Every row comes from one small tree of marks. The marks that hang from a mark follow it in brackets, in the order of their numbers. Every link used is in the known rows. Which tree was each row made from?
Known rows:
q826[q829[q330[q355 q864]]]: [-3.63 -1.33  2.33  3.46 -0.09 -1.87 -0.56  0.31  1.46 -0.47 -2.26  0.11
  0.10 -1.09 -2.36 -2.09 -3.55 -0.94  1.58  0.21  0.17 -0.25 -0.43  3.10
 -2.94  1.05  2.83 -2.12 -1.84  0.44  0.17]
q487[q864[q330[q587]]]: [-2.00 -3.30 -0.07  0.78 -2.01  2.88  1.98 -2.38  1.73 -2.24  3.53 -5.73
 -1.37 -0.37 -3.00 -0.54  0.58  0.92  3.44 -0.12  0.80 -0.80  1.30 -0.38
 -1.34  2.13  3.49 -0.87 -0.17 -1.07 -0.67]
q864[q330[q587]]: [-2.68 -2.72 -0.31  1.14 -1.81  0.79  3.00 -1.41  1.18 -0.71  0.98 -3.57
 -1.43 -0.66 -2.32 -1.78 -0.24  0.69  3.09 -0.13  2.19 -0.09 -0.04  0.83
 -2.49  0.78  2.12 -0.84 -0.16 -1.22 -0.46]
q826[q829[q330[q355 q587 q864]]]: [-4.79 -2.51  1.84  3.66  0.37 -1.62  1.76 -0.33  1.39 -0.75 -2.89 -0.72
  0.16 -0.51 -2.79 -3.96 -4.56 -1.10  2.56  0.93  1.85  0.01 -0.43  2.71
 -3.36  2.40  3.61 -2.46 -1.30  0.51  0.32]
q330[q355 q829[q826]]: [-2.69  0.14  1.50  1.80  1.36 -3.53 -0.54  0.39 -0.13  3.22 -3.44  0.41
  1.02  2.39 -0.59 -1.41 -2.26 -1.67  0.24 -0.21  3.34 -0.68 -1.69  1.33
 -4.08 -0.64  2.91 -1.38  0.96 -2.04  0.08]
q636[q355[q330]]: [-2.60  1.20 -0.11  1.27  1.67 -0.53 -1.28  0.58  0.20 -1.12 -0.77 -0.89
  0.93 -1.59 -2.77 -1.20 -2.46  3.05 -0.57 -1.61  1.92 -0.21  0.12  0.91
 -0.60 -0.89 -0.88  0.24  2.27 -0.11  0.33]
q829[q330[q355 q587 q864] q826]: [-5.37 -3.48  2.19  3.30  1.09  1.37  0.63 -1.48  2.26  0.76 -3.07  0.21
  1.00  1.47 -1.77 -2.63 -5.37 -0.40  2.60  1.31  4.54  0.07 -1.04  0.97
 -2.46  3.91  5.48 -1.69 -1.24 -0.32  0.42]
q330[q355 q864[q487]]: [-3.78 -1.32  2.67  1.00  0.75 -0.99  2.75 -2.65  2.34 -1.77 -2.31 -1.91
 -1.47  0.48 -3.05 -1.93 -0.18  1.01  1.13 -1.44  2.22 -0.34 -1.64  1.42
 -2.11  3.17  4.35 -1.26 -2.73  0.20 -0.63]
q487[q864[q330[q355 q587 q829]]]: [-3.73 -3.52  0.77  1.77  0.20  0.34  3.16 -1.03  1.44 -0.84  2.09 -6.07
 -0.87  0.78 -3.57 -2.35 -0.01  0.71  3.66  0.24  2.58 -0.51 -0.76  0.29
 -2.87  1.51  5.10 -1.01 -0.17 -2.71  0.30]
q864[q330 q487]: [-1.14 -1.58  0.88  0.13 -3.24 -0.35  1.42 -1.99  1.02 -1.86  1.89 -4.81
 -1.43 -0.48 -2.89  1.32  1.76 -0.16  1.54 -1.51  0.25 -0.83 -0.10  0.20
 -0.88 -0.25  2.79 -0.75 -2.12 -1.58 -2.01]
q864[q330[q829[q826]]]: [-1.28 -0.75  0.46  0.52 -1.94 -0.24  0.20  0.41  0.33  1.70  0.66 -2.06
 -0.25  1.35 -0.68  0.28 -0.89 -1.60  0.68 -0.41  2.12 -1.12 -1.09  1.01
 -3.27 -2.20  2.97 -0.67  0.69 -2.58 -0.49]
q829[q330 q826]: [-1.84 -0.78  1.46  1.90 -1.68  0.55 -4.15  0.49  0.80  1.51 -0.61  0.93
  1.84  0.77 -0.27  1.94 -3.60 -2.38  0.94  0.42  0.89 -0.95  1.23  0.12
 -1.01  0.12  2.04 -1.38 -1.07 -0.32 -0.82]
q355[q330[q587 q829[q826] q864[q487]]]: [-4.05 -0.82  1.08  0.57  1.11  2.24  3.76 -1.58  0.66 -1.19 -3.49 -3.15
  0.97  2.78 -2.19 -3.24 -4.93 -0.83 -0.04 -2.69  5.66 -1.08 -1.58  0.79
 -1.40  0.36  6.68 -0.99  1.07 -0.29 -0.79]
q330[q355 q587 q829[q826] q864[q487]]: [-4.88 -1.95  2.00  1.33  1.37 -1.17  5.01 -2.68  0.84  0.05 -4.23 -2.04
  0.33  3.86 -2.23 -4.33 -3.17 -1.64  0.99 -0.96  6.06 -0.74 -2.44  0.75
 -3.84  3.06  7.76 -1.62 -0.77 -1.12 -0.10]
q636[q355[q330[q587 q829 q864[q487]]]]: [-4.84 -0.08  0.21  1.04  1.94  0.84  3.55 -0.77  0.25 -2.68 -1.20 -2.90
  0.81  0.79 -3.75 -4.01 -3.65  1.70 -0.57 -2.42  5.17 -0.60 -0.92  0.57
 -1.13  1.11  4.15 -0.19  1.20 -0.19  0.64]
q355[q330]: [-2.49  0.40  0.64  1.20  0.93  0.75 -0.82  0.40  1.04 -0.74 -1.69 -1.73
  0.24 -1.20 -1.90 -0.77 -2.42  1.43  0.68 -1.79  1.35 -0.11 -0.04  1.40
 -0.54 -1.45  0.39 -0.59  1.16 -0.02 -0.86]
q355[q330[q587 q829 q864]]: [-5.03 -0.73  0.46  1.21  2.04  2.79  4.10  0.44  1.16 -1.31 -2.50 -2.42
  0.10  0.91 -2.24 -4.77 -4.10  0.83  1.01 -2.26  5.23 -0.26 -1.09  2.24
 -1.99  0.14  4.52 -1.04  1.40  0.18  0.50]
q826[q829[q330[q355 q864[q487]]]]: [-3.48 -1.50  2.82  3.09 -0.82 -2.53  0.18 -0.68  1.06 -1.44 -2.04 -1.47
  0.11 -0.64 -3.11 -1.38 -2.91 -1.70  1.23 -0.46 -0.01 -0.57 -0.55  2.42
 -2.14  1.30  3.97 -2.19 -3.04  0.34 -0.71]
q864[q330]: [-1.45 -1.44  0.37  0.73 -2.18  0.49  0.60 -0.40  1.38 -0.41  1.68 -2.81
 -1.67 -1.26 -1.85  0.37  0.77  0.76  2.06 -0.43  0.59 -0.41 -0.13  1.29
 -2.09 -0.64  1.06 -0.61 -0.53 -1.37 -0.76]

Which tree is each row?
[-3.55 -3.02  1.24  1.59 -0.58 -2.56  4.06 -2.38  0.42  0.74 -1.60 -5.18
  0.00  2.60 -2.99 -2.04 -1.41 -1.31  2.00 -0.38  4.78 -0.65 -2.60  0.15
 -3.35  0.35  6.30 -1.05 -0.76 -3.62 -1.01] : q864[q330[q355 q587 q829[q826]] q487]
[-5.28 -2.66  1.41  2.02  1.96  0.20  4.65 -2.20  2.22 -0.92 -3.07 -1.01
 -1.43  0.41 -2.53 -5.15 -2.08  2.01  2.72 -0.11  4.51  0.49 -1.54  1.91
 -3.50  4.39  4.01 -1.55 -0.66  0.41  0.70] : q330[q355 q587 q864]
[-3.33  1.33  0.38  0.91  2.32  1.08 -0.09  0.40  0.43 -0.30 -1.70  0.17
  1.28  0.87 -1.75 -2.29 -4.47  1.64 -1.94 -1.85  3.94 -1.01 -1.41  1.31
 -1.90 -0.74  2.57  0.19  2.82 -0.44  0.99] : q636[q355[q330[q829[q826] q864]]]
[-5.87 -3.65  2.61  2.89  0.26  0.49  2.61 -1.64  2.53 -1.84 -1.50 -2.65
  0.19  0.64 -3.60 -2.83 -3.11 -0.04  3.03 -0.18  3.80  0.32 -0.41  0.77
 -1.50  4.42  5.94 -1.68 -3.92  0.12 -0.17] : q829[q330[q355 q587 q864[q487]]]
[-4.63 -0.36  1.89  1.55  1.93 -1.03  2.62  0.61  1.50  0.57 -2.31  0.02
 -0.90  1.30 -1.84 -3.70 -1.24  0.28  0.91 -1.02  3.73 -0.24 -2.03  2.54
 -3.93  1.16  4.18 -1.29 -0.98 -0.54  1.11] : q330[q355 q829 q864]
[-2.83 -2.11  0.35  0.53 -2.47 -0.63  4.61 -1.13  0.14 -1.21  1.25 -5.94
 -0.61  1.41 -3.00 -1.47  0.18 -1.62  2.12 -1.47  3.30 -0.92 -0.43  0.04
 -2.30 -0.10  4.93 -1.24 -1.46 -2.32 -1.22] : q864[q330[q587 q829] q487]
[-4.03 -2.11  1.54  4.21 -0.24 -3.70  0.14  0.27  0.22  0.36 -2.84 -1.12
  1.18 -0.72 -2.56 -2.89 -4.26 -1.77  2.71  1.07  1.09  0.07  0.39  2.27
 -3.07  0.94  1.92 -2.47 -0.95 -0.23 -0.13] : q826[q829[q330[q355 q587]]]
[-3.88 -3.62  0.61  2.37  0.19 -1.15  3.76 -1.59  1.79  0.00 -0.99 -3.99
 -1.38 -0.63 -3.12 -3.19 -0.64  2.02  3.80  0.79  3.31  0.55 -1.69  1.39
 -3.38  1.40  2.51 -0.76 -0.36 -2.29 -0.06] : q864[q330[q355 q587]]
[-1.51 -1.41  0.53  0.22 -1.85  1.86  0.51  0.01  1.04 -1.16  4.24 -4.95
 -1.06  0.35 -2.42  0.54  1.33 -0.47  2.00 -1.06  0.17 -1.31  0.73  0.17
 -1.70 -0.48  3.72 -0.77 -0.03 -1.99 -0.33] : q487[q864[q330[q829]]]
[-3.15 -3.42  0.96  1.64  0.07  0.41  2.28 -1.93  1.14  0.16  1.05 -5.27
 -0.23  1.91 -2.73 -1.71 -1.27  0.04  2.97  0.61  3.22 -0.89 -1.02 -0.03
 -3.15  1.22  5.76 -0.96  0.76 -2.97  0.00] : q487[q864[q330[q355 q587 q829[q826]]]]
[-5.08 -1.82  1.52  1.84  2.38 -0.46  4.15 -1.27  0.98  1.46 -4.41 -0.26
  0.14  3.36 -1.28 -5.05 -4.00 -0.80  1.38  0.06  6.31 -0.45 -2.39  1.73
 -4.79  2.52  6.20 -1.65  0.78 -1.04  1.08] : q330[q355 q587 q829[q826] q864]
[-2.64 -2.44  1.68  1.29 -1.27 -2.34  2.02 -2.16  1.55 -1.01  0.47 -5.11
 -1.55 -0.55 -3.68  0.02  1.35  1.09  2.28 -0.68  1.32 -0.14 -1.88  0.71
 -1.82  0.36  3.37 -0.56 -2.63 -2.42 -1.49] : q864[q330[q355] q487]
[-4.56 -2.57  2.34  3.47 -0.56 -2.24  2.33 -1.65  1.14 -1.74 -2.57 -2.20
  0.32 -0.06 -3.49 -3.22 -3.83 -1.75  2.25 -0.04  1.70 -0.31 -0.26  2.06
 -2.50  2.81  4.93 -2.45 -2.86  0.41 -0.55] : q826[q829[q330[q355 q587 q864[q487]]]]
[-2.83  0.57  1.64 -0.45 -1.12  0.49  2.81 -0.51  0.63 -1.57 -0.19 -1.68
 -0.91  1.93 -1.78 -1.29 -0.04 -2.10 -0.28 -2.76  2.29 -1.34 -0.24  1.16
 -2.03  0.89  5.10 -1.47 -1.93  0.28 -0.48] : q330[q829 q864[q487]]
[-4.80 -2.64  1.22  2.23 -0.72  3.15  1.40 -0.06  2.18 -1.38 -0.06 -0.68
  0.12  0.07 -2.13 -2.30 -3.36 -0.49  2.76  0.04  2.87 -0.13  1.23  0.99
 -1.50  3.36  4.06 -1.69 -2.26  1.20  0.33] : q829[q330[q587 q864]]
[-4.98  0.26 -0.16  1.53  2.75  1.34  3.14  0.44  0.45 -1.62 -1.49 -1.42
  0.72  0.30 -3.09 -4.73 -4.10  2.50 -0.30 -1.77  5.24 -0.33 -0.96  1.40
 -1.93  0.77  2.77 -0.06  2.25 -0.07  1.53] : q636[q355[q330[q587 q829 q864]]]
[-2.74 -1.23  0.60  3.18 -2.00 -1.83 -0.38  0.42 -0.21 -0.34 -1.31 -0.85
  1.19 -0.66 -1.95 -1.75 -3.87 -2.95  2.04  0.44  0.17 -0.57  1.88  1.70
 -2.22  0.46  1.43 -2.56 -0.71  0.48 -0.60] : q826[q829[q330[q587]]]
[-6.11 -3.52  2.10  3.41  1.16  1.21  1.84 -0.28  2.76 -0.65 -1.91 -0.88
  0.08  0.09 -2.91 -3.51 -3.79  0.72  3.44  0.90  3.82  0.63 -0.38  1.59
 -2.34  3.99  4.55 -1.58 -2.64  0.19  0.78] : q829[q330[q355 q587 q864]]
[-2.30  0.70  1.08 -0.09 -0.38  1.16  0.83 -0.08  0.73  1.02 -1.70  1.17
 -0.07  2.64  0.15 -1.43 -2.25 -2.13 -0.62 -1.55  3.07 -1.52 -0.79  1.51
 -3.34  0.43  4.47 -1.43  0.44  0.09  0.29] : q330[q829[q826] q864]
[-4.33 -0.65  0.58  1.13  2.00  2.83  3.16 -0.31  1.00 -0.07 -3.50 -1.50
  0.81  1.99 -1.38 -3.97 -5.53 -0.05  0.33 -1.91  5.79 -0.73 -1.54  1.60
 -2.36 -0.06  5.36 -0.92  2.48 -0.20  0.29] : q355[q330[q587 q829[q826] q864]]
[-2.06 -2.25  1.32  1.22 -0.25 -0.07  0.13 -1.06  1.36  0.43  1.86 -4.49
 -0.46  1.35 -2.45 -0.05 -0.20 -0.02  2.03  0.08  1.55 -1.14 -1.16  0.26
 -2.74 -0.07  4.97 -0.74  0.53 -3.11 -0.18] : q487[q864[q330[q355 q829[q826]]]]
[-3.22 -1.52  2.24  3.14  0.34 -1.45 -3.61  0.17  1.23  2.26 -2.37  0.58
  1.83  0.69 -1.14  0.56 -4.01 -1.08  1.60  1.11  1.92 -0.25 -0.35  0.73
 -1.93  0.80  2.55 -1.28 -1.24 -1.06 -0.39] : q829[q330[q355] q826]
[-3.15  0.74  0.98  0.63  1.68  2.51  0.61  0.40  1.09  0.28 -2.92 -0.48
  0.62  1.38 -1.01 -2.21 -4.49 -0.09 -0.69 -2.32  3.95 -1.03 -1.79  2.02
 -1.99 -1.51  4.22 -0.67  1.92 -0.26  0.02] : q355[q330[q829[q826] q864]]
[-3.60 -0.81  0.49  0.59  0.05  1.60  3.56 -1.02  0.42  0.72 -2.51  0.22
  0.10  3.38 -0.39 -3.63 -3.72 -2.21  0.74 -0.88  5.17 -1.18 -0.56  1.09
 -3.58  1.89  5.53 -1.79  1.01  0.04  0.53] : q330[q587 q829[q826] q864]
[-3.23  0.60  0.86  0.64  1.36  1.05  1.03 -1.23  1.02 -3.17 -0.59 -2.10
  0.09 -1.03 -3.62 -1.63 -2.30  3.11 -1.23 -2.62  2.43 -0.62 -0.63  0.81
 -0.01  0.93  1.98  0.22  0.61  0.62 -0.09] : q636[q355[q330[q864[q487]]]]
[-4.85 -0.79  0.88  0.77  1.26  2.09  4.74 -0.91  1.03 -2.46 -2.37 -4.06
  0.26  1.51 -3.15 -4.03 -3.52  0.01  0.78 -3.11  5.22 -0.57 -1.10  1.23
 -1.24  0.43  5.82 -1.04  0.01  0.06 -0.47] : q355[q330[q587 q829 q864[q487]]]
[-3.71 -0.09 -0.51  1.83  2.04 -0.15  0.87 -0.29  0.12 -1.48 -1.61 -1.76
  1.09 -0.94 -3.15 -3.03 -3.39  2.99  0.35 -1.05  3.46  0.11  0.09  0.63
 -1.03  0.59  0.02 -0.05  2.65 -0.08  0.48] : q636[q355[q330[q587]]]
[-4.52 -3.00  0.56  2.39  0.51 -1.74  4.27 -0.05  0.97  0.99 -0.66 -4.09
 -0.77  0.78 -2.82 -3.67 -0.80  0.54  3.24  0.34  4.35  0.24 -2.19  1.69
 -4.20 -0.05  3.71 -0.98 -0.27 -3.10  0.50] : q864[q330[q355 q587 q829]]
[-5.09 -3.59  2.62  2.74  0.33  0.73  1.26 -2.75  2.05 -0.36 -2.98 -1.68
  1.25  2.20 -2.53 -1.89 -4.84 -1.22  2.20  0.42  4.34 -0.37 -1.05  0.15
 -1.82  4.19  6.97 -1.60 -2.81 -0.44 -0.53] : q829[q330[q355 q587 q864[q487]] q826]
[-2.20 -2.06  0.35  0.51 -2.51 -0.50  3.42 -2.11 -0.20 -0.08  0.25 -5.02
  0.04  2.70 -2.22 -0.81 -1.09 -2.57  1.47 -1.14  3.68 -1.25 -0.84 -0.42
 -2.42 -0.29  5.68 -1.11 -0.67 -2.83 -1.56] : q864[q330[q587 q829[q826]] q487]
[-5.58 -2.03  1.91  1.48  1.44 -1.26  6.19 -1.74  1.15 -1.20 -3.05 -2.99
 -0.50  2.65 -3.24 -4.97 -1.66 -0.59  1.82 -1.39  5.56 -0.21 -1.99  1.28
 -3.46  3.41  6.82 -1.78 -1.91 -0.65  0.27] : q330[q355 q587 q829 q864[q487]]
[-2.86 -0.86  1.94  3.78 -0.56 -4.04 -2.10  0.91  0.35  0.55 -2.02 -0.12
  0.95 -1.27 -2.24 -1.11 -3.03 -1.68  1.69  0.63 -0.54 -0.20  0.30  2.47
 -2.79 -0.42  0.99 -2.25 -1.25 -0.27 -0.41] : q826[q829[q330[q355]]]
[-3.38 -1.84  1.52  2.40 -2.26 -0.47  1.71 -1.32  0.61 -2.42 -1.01 -2.13
  0.42 -0.04 -2.68 -1.97 -3.72 -2.92  1.72 -0.74  0.64 -0.96  1.16  1.44
 -1.66  2.20  4.33 -2.59 -2.36  1.31 -0.96] : q826[q829[q330[q587 q864[q487]]]]
[-3.47  0.70  0.50  1.06  2.12  1.56  0.27 -0.14  1.37 -2.20 -0.77 -0.65
 -0.05 -1.42 -2.91 -2.39 -2.89  3.80 -0.75 -1.94  2.51 -0.28 -0.59  1.46
 -0.78  0.59  0.86  0.32  1.72  0.65  0.79] : q636[q355[q330[q864]]]
[-3.24 -4.16  0.95  1.75 -0.17  0.94  2.57 -2.65  2.21 -1.73  2.11 -5.99
 -1.42 -0.42 -3.75 -1.68  0.18  2.07  4.27  0.48  1.66 -0.23 -0.28  0.02
 -2.01  2.76  3.96 -0.74 -0.46 -1.86 -0.23] : q487[q864[q330[q355 q587]]]
[-2.35 -0.68  2.00  1.88 -2.72 -0.79 -0.34 -0.43  0.76 -2.03 -0.40 -1.17
  0.17 -0.49 -2.32 -0.30 -2.72 -2.93  0.54 -1.08 -0.99 -1.21  1.08  1.95
 -1.35  0.78  3.55 -2.39 -2.89  1.31 -1.13] : q826[q829[q330[q864[q487]]]]
[-5.83 -1.86  1.30  2.03  2.42 -0.57  5.36 -0.50  1.42  0.11 -3.19 -1.14
 -0.66  2.02 -2.27 -5.97 -2.49  0.23  2.22 -0.49  5.74  0.13 -1.99  2.33
 -4.43  2.77  5.38 -1.67 -0.36 -0.54  1.34] : q330[q355 q587 q829 q864]
[-4.48 -2.74  1.76  1.67 -1.66  2.58  2.10 -1.36  2.06 -2.62  0.15 -2.46
  0.37  0.71 -2.87 -1.47 -2.77 -1.32  2.40 -0.85  2.72 -0.51  1.25  0.06
 -0.61  3.90  5.40 -1.70 -3.69  1.06 -0.58] : q829[q330[q587 q864[q487]]]
[-2.70 -2.36  1.34  1.38 -0.08  0.02  0.86 -0.15  1.67 -0.59  2.62 -5.22
 -1.13  0.37 -3.10 -0.55  0.93  0.77  2.66 -0.31  1.09 -0.67 -0.78  0.72
 -2.39  0.17  4.27 -0.61 -0.58 -2.81  0.11] : q487[q864[q330[q355 q829]]]
[-3.52  0.68 -0.57  1.77  2.25 -0.72  0.42  0.38 -0.73  0.45 -2.43 -1.01
  2.33  1.22 -2.15 -2.82 -4.97  0.92 -0.90 -1.11  4.91 -0.65 -0.55  0.28
 -2.05 -0.94  1.75 -0.17  3.81 -1.20  0.70] : q636[q355[q330[q587 q829[q826]]]]
